Each row comes from the steps of one walk. Every step used is in the known rows, and no mark comes twice. Write the walk behind each row, first mark first.
Known rows
befarur, ninom, gupe, tafid, larin: [-18 -15 -34  -4   0  -5 -12 -21  -4  17   7   7  -6  11  14   7 -23   7
 -22  11  -1  -6]
gekuzo, befarur, ninom: [ -6 -12 -12  17  -3  12  57  -8   5  21 -11   5 -10  14  -5   4 -23   6
 -16   6 -27 -13]
tafid, befarur, ninom, gekuzo, gupe: [-15  -9 -23   7   8  13  28 -23  12 -15  -6   7 -14  10 -17   7 -22  -2
 -24   3 -27 -12]
vipa, gupe, befarur: [ -9  -3 -14  23  12  -6  17  -7   1  32   5   4   0   7  11  -2 -30 -12
  -7   9  18 -16]
befarur, ninom, gekuzo: [ -7 -11 -16   2   5  10  23 -15  10  19   3   5  -8   7 -15   8 -22   5
 -19   9 -34 -10]
larin, ninom: [-14   2 -14  23   0  -1   3 -11   4  13   9   0  -2  -2   9  -2 -40   6
  -6  14  -5 -22]
befarur, ninom, gekuzo, gupe: [ -9 -17 -21   5   7  16  30 -26  12   1  -6  11 -16  10  -3   4 -26   3
 -21   6 -26 -16]
tafid, larin: [-10  -7   0  11   0  -2  28 -12   1  32   0   2   0   4   5   4 -31  -9
 -15  17   4 -14]
gupe, tafid, larin, ninom, gekuzo: [-13  -6 -12  -1   1  -3 -36 -18  -5  23  18   4  -1   4  19  -1 -36  20
 -15  13  18 -14]
tafid, befarur: [-16   5 -14  20   1  -3  25 -11   2  13   1  -3   0   3 -20   5 -28 -12
 -14  11  -7 -12]
gekuzo, befarur: [ -6 -10  -2  21  -3   4  55 -11  -2  32  -6   1  -6  10  -1   0 -30   1
 -12  11  -1 -16]
tafid, gekuzo, gupe, larin, ninom: [-23  11  -3  29   9   4   4 -21   1 -17   0   0  -2   6   1  -7 -47   2
 -15  13   6 -31]
larin, tafid: [-10 -10 -25  21  -5   3  -8 -17   3  30   5   0  -3   0  -6  -7 -33  -5
 -11  12  -6 -13]
tafid, gekuzo, gupe, befarur, ninom: [-15  -8 -15  12  18   2 -16 -13   5 -11  -9  14  -8  15  -6   4 -27   1
 -22   3  11  -8]
vipa, ninom, tafid, larin: [ -6  -4  -1   3  -4  -8  24 -15   5  35   8  -4   4   1   4   3 -31  -9
 -12  18  12 -11]
befarur, ninom, tafid: [ -4  -4 -16  13   0  -2  12 -15   9   7   6   5   0   1   3   0 -20  -2
 -13   7 -39  -9]
gekuzo, gupe, tafid: [-16  -7 -28  14  -3   1  -2 -27  -3  18  -1   7 -10  10  12  -9 -36  -1
 -17   6  15 -18]
larin, tafid, befarur, ninom, gekuzo: [-12 -11 -33   8   2  11 -13 -16  10   3   6   3  -7   4 -30   4 -19   2
 -21   5 -33  -4]
befarur, ninom: [-11  -5 -23  13   0   8  27 -11  10  19  -3   5  -6   6 -11   5 -24  -3
 -16   8 -32 -11]
vipa, ninom, tafid: [ -7   0 -13  10  -4  -6  21 -16   6  32  10  -5   1   0  -6  -1 -32  -7
  -9  15   1 -13]
larin, ninom, tafid: [ -8   4  -6  23   0 -10 -15 -16   3   1  17   1   3  -7  23  -7 -35   7
  -4  13 -13 -19]
befarur, ninom, tafid, gekuzo: [-10   1  -4  10   8  -6  -6  -9   7  -1   7   5   3   3 -14   6 -18  -3
 -18   7 -35   0]
gupe, befarur, ninom, tafid, larin: [ -1  -9  -4   5  10 -10 -22 -10   2   5   5  12   4   6  22   1 -20   2
 -15   8   4  -6]
vipa, ninom, gupe, tafid, gekuzo, befarur: [-21 -10 -20   0   0  -7  11 -16 -12  34   6  -5  -7  19 -19   7 -32  12
 -20  12  35  -4]
larin, ninom, gupe, tafid, gekuzo, befarur: [-22  -7 -14  13   4 -11 -25 -15 -15   2  13   2  -6  11  10   1 -36  27
 -14  10  22  -9]
gupe, tafid, befarur: [-20   7 -28  13  -4  -7 -10 -13  -5  20   7  -2   0   8 -15  -1 -28  -4
 -17   7   8  -8]

Write each row's walk
[-11 -18 -30  22  -3  12  24 -24  -2   6  -2   0 -10  14  -1  -6 -29  12
 -17  10 -20 -20] -> gekuzo, befarur, ninom, gupe, larin, tafid
[-16   3 -25  15   1   5  26  -8   9   3  -3   1  -4   7 -25   9 -21  -8
 -18   6 -32  -8] -> tafid, befarur, ninom
[ -2 -17   5  10   3   7  50 -15  -2  33   0   1  -8  11  -6   3 -28   9
 -14  11  -3 -13] -> ninom, gekuzo, befarur
[-10 -14 -32  15   2  22   4 -33  10  -2  -3   5 -12  10  -8 -10 -32   5
 -22   7 -25 -25] -> befarur, ninom, gekuzo, gupe, larin, tafid
[-10  -8 -14  -1   2   6  34 -17   7  44   7  -6  -6   6 -24   7 -34  -1
 -15  16   5 -13] -> vipa, ninom, gekuzo
[-11   8  -8  31   1  -1   3 -30   3 -22   7   1  -1  -1  32 -18 -45   4
  -8  12  -3 -36] -> gekuzo, gupe, larin, ninom, tafid
[ -8  -7 -23  12   9   2  -7  -7   4  15  -1   9  -3  11  -2   2 -25   3
 -15   6   0 -10] -> gupe, befarur, ninom
[-22  -1 -44  12  -2   7  -2 -22   5  -9  -7   9 -12  13  -7  -1 -24  -1
 -24  -1  -9 -11] -> gekuzo, gupe, tafid, befarur, ninom
[-18 -10 -10  12   4 -11  -2 -20  -1   3  13   2  -2  -1  29   5 -40   9
 -10  20   9 -20] -> tafid, larin, ninom, gupe
[-17  -6  -5  16   9   4  43 -15  -5  -2  -4  -1  -5  19 -17   8 -26   8
 -22  11 -16 -14] -> tafid, gekuzo, befarur, ninom, gupe, larin
[-15 -13 -30   9   5   0  22 -20   5   7   4   4  -9   6  -1  10 -25   1
 -17  11 -27 -11] -> befarur, ninom, gupe
[ -8  -6   4  15  18 -15 -32 -20  -3 -12   4  11   2   7  12  -5 -29  -3
 -15   7  28  -9] -> ninom, tafid, gekuzo, gupe, befarur
[-14  -1  -3  16   0  -3   5 -10   3  16   7   2   1  -1  19   1 -39   5
  -9  17   5 -20] -> tafid, larin, ninom
[-21  -4 -35  -3   0   5   5 -27   2  16   3  -3 -11  13 -22   1 -33   1
 -22   7  27 -12] -> vipa, ninom, gekuzo, gupe, tafid, befarur
[-10  -8   3   5   6   0  -1 -15   3  16  13   3  -2   0  14   4 -37  12
 -12  17   3 -18] -> tafid, larin, ninom, gekuzo
[-17  -9 -28   6   1  -4  32 -21   2  31   7  -7  -7   5 -10   8 -37  -4
 -13  18  12 -14] -> vipa, ninom, gupe
[-15  -6 -15   7   0   4   7  -5  -4  20  -4   6  -7  20 -18   5 -20  14
 -23   2  -9   0] -> gupe, tafid, gekuzo, befarur, ninom
[ -4  -7  -5   6   1  -4  11 -13   8   9   3   7   2   2  13   4 -19  -4
 -16  11 -27  -8] -> befarur, ninom, tafid, larin
[-13   1 -24  34  -2   8  24 -17   3  32   5  -6   0   4  -1 -14 -37 -16
  -8  12 -12 -27] -> vipa, gupe, larin, tafid
[-20   3 -13   8   3  -8 -23 -10  -8  29   8   1   1   9 -18   2 -30   0
 -19  10  11  -3] -> gupe, tafid, gekuzo
[-17  -3 -27  16   5   4  29 -23   1   3   3  -1  -4   9  -4   3 -30   0
 -18  13 -25 -22] -> befarur, ninom, gupe, larin
[-21  -4 -17  21   7  -5 -21 -24  -8   7  12  -5   2   5 -17  -3 -37  -3
 -18  17   2 -15] -> ninom, gupe, larin, tafid, gekuzo
[-11  -7 -18  11   7  19  39 -29   9  -3  -6   5 -11  13  -6  -2 -31   2
 -22   8 -24 -27] -> befarur, ninom, gekuzo, gupe, larin
[  0 -11  -5  17  -3   3  40 -12   5   8  -3   7  -5   9   8  -1 -18   7
 -13   5 -33  -9] -> gekuzo, befarur, ninom, tafid
[-15 -11 -31  -5  -1   8   5 -29   2  32   4   0 -14  13  -7  -3 -37   6
 -20   9  27 -16] -> vipa, ninom, gekuzo, gupe, tafid
[ -9 -13  -2   2  -2   1  -7 -15  -9  26  10   5  -6  11  24  -3 -35  28
 -15  11  23 -15] -> gupe, tafid, larin, ninom, gekuzo, befarur
[-20 -12 -31  -7  -3 -10  -2 -22  -7  41  10  -4  -3  10   5   6 -35   3
 -18  18  38 -10] -> vipa, ninom, gupe, tafid, larin
[ -9 -16  -1   6  15  -1 -28 -23   0  -5   6  13  -7   6  36  -3 -41  16
 -13  12  42 -23] -> tafid, larin, ninom, gekuzo, gupe, befarur
[-16  -9 -29  23   0  -1  -4 -29  -5  15  11  -5  -2   3   0  -9 -39  -2
 -13  17   0 -23] -> ninom, gupe, larin, tafid
[-10 -12 -26  14  11   6   0 -18   7  -3 -10  15 -12  13  11  -2 -28   2
 -18   3   7 -16] -> gekuzo, gupe, befarur, ninom
[-22  -1 -32  25   1  -3  -7 -27  -5  -3  10  -8   1   4 -15  -5 -35  -6
 -15  15  -1 -20] -> ninom, gupe, larin, tafid, befarur
